Each row was made from one path, in order. Every step used is in the known rows, and no mark comes twice. Write each row's path.
(in the rows, 128 means zero)
Known rows:
Y-C-F: [ 90 144 155 108  97 115 146 122 172 131  51 107 227 110 141 148 142]
E-Y-N-B-C: [131 125  97 173 147 135 105 120 136 131 182 106 143 131 151 194 129]
N-Y: [138 136 112 129 143 128 127 103 140 140 162 123 105 116 155  80 101]
F-N-B-C-Y-E: [162 109 116  88 154 121 132 152 108 138 156 157 131 167  86 151 134]
E-Y-N-B: [108 103 112 173 121 118 120 118 136 138 177  96  96 103 135 100 123]
C-B: [138 166 163  71 129 128 135 127  66 145  79 142 115 137 137 151 137]
F-N: [130 154 163 186 119 116  92  83  87 162 114 153 173  81 149  50 187]
T-Y-N-B: [111 110 108 193 108 120 107 122 118 112 152  81  97  86 124 122 102]
C-B-N-Y: [130 136 122  89 120 126 140 129 107 151 118 110  59  97 132  78 115]
C-Y-T: [112 133 140 117 131 156 131 161 135  81 117 191  72 157 124 117 133]
T-Y-E: [155  95 126 111 150 129  91 123 129 149  92 141 110 133  76 128 100]
B-C-Y-T: [122 138 128 121 143 164 125 163 138  75 129 188  88 174 133 161 135]
E-Y-T: [119 110 143 140 151 162 118 118 175 107 124 178  80 163 141 101 132]
F-N-Y-C-B: [163 159 150  83 143 118 154 117  80 133 134 121 144 195 149 167 133]
F-N-B-C: [156 140 116 184 136 126 127 106 113 110 173 108 199 122 154 197 136]
F-N-B-C-Y-T: [130 134 128 142 135 157 138 155 128  59 151 172 102 173 135 154 138]
N-B-C-Y: [145 151 109  49 160 118 144 148  78  73 172 152 110 170 156 179 131]
T-Y-C-F-N-B: [134 126 140 162 100 100 161  94 119  72 131  74 200 110 146 128 123]

Which path is each row?
[ 85 146 121 132  99 137 116 121 153 100  64  76 187  89 152 169 127]
T-Y-N-B-C-F
[ 97 149 131 118  99 130 149 123 162 102  70  86 219  89 152 180 128]
N-B-C-F
[104 120 110 158 108 113 130 148 108 121 173 107  92  99 122 112 124]
C-Y-N-B
[111 142 159  83  94 119 129 150  76 172  42 130  76  62 103 105 158]
C-B-N
[149  94 120  99 129 129 136 150 140 191 115 127  84 119  65 101 106]
C-B-N-Y-E
[102 113 114 210  96 118 123 133 132 145 162  90 120  72 117 118 118]
Y-N-B
[157 130 127 159 146 110 137  99 141 139 185 119 182 171 152 131 130]
F-N-Y-C
[121 131 145 172  88 104 163  99 121  98 125  85 198  77 141 101 135]
C-F-N-B
[121 124 113 123 119 123 127 123 134 156 130 113  72  74 131  58 116]
B-N-Y
[155 113 116  67 161 128 119 161 119 154 135 173 116 167  84 158 131]
B-C-Y-E
[160 154 144  68 145 120 160 128  92 131 132 119 132 197 145 187 115]
N-Y-C-B
[110 130 137 192 109 163 131 120 178  99 117 140 119 124 139  74 127]
C-F-N-Y-T
[ 90 136 139  99  93 116 155 126 179 131  63  90 193 103 138 122 132]
B-N-Y-C-F
[122 120 124 183 126 166 132 134 183 104 142 150  87 137 130 106 100]
N-Y-T
[145 108 128  61 150 120 124 160 116 161 122 177 100 152  75 113 130]
C-Y-E
[159 105 110  73 156 123 137 163 121 136 154 157 121 169  81 171 118]
N-B-C-Y-E
[148 109 117 141 136 132 119 119 159 175 131 124 160 130  96 101 124]
B-C-F-N-Y-E
[ 79 122 125 164 139 138  46 112 132 206 132 147  61 102 144  43 173]
E-Y-N
[154 124 131 120 156 112 112 104 124 103 129 123 161 177 140 185 108]
T-Y-C
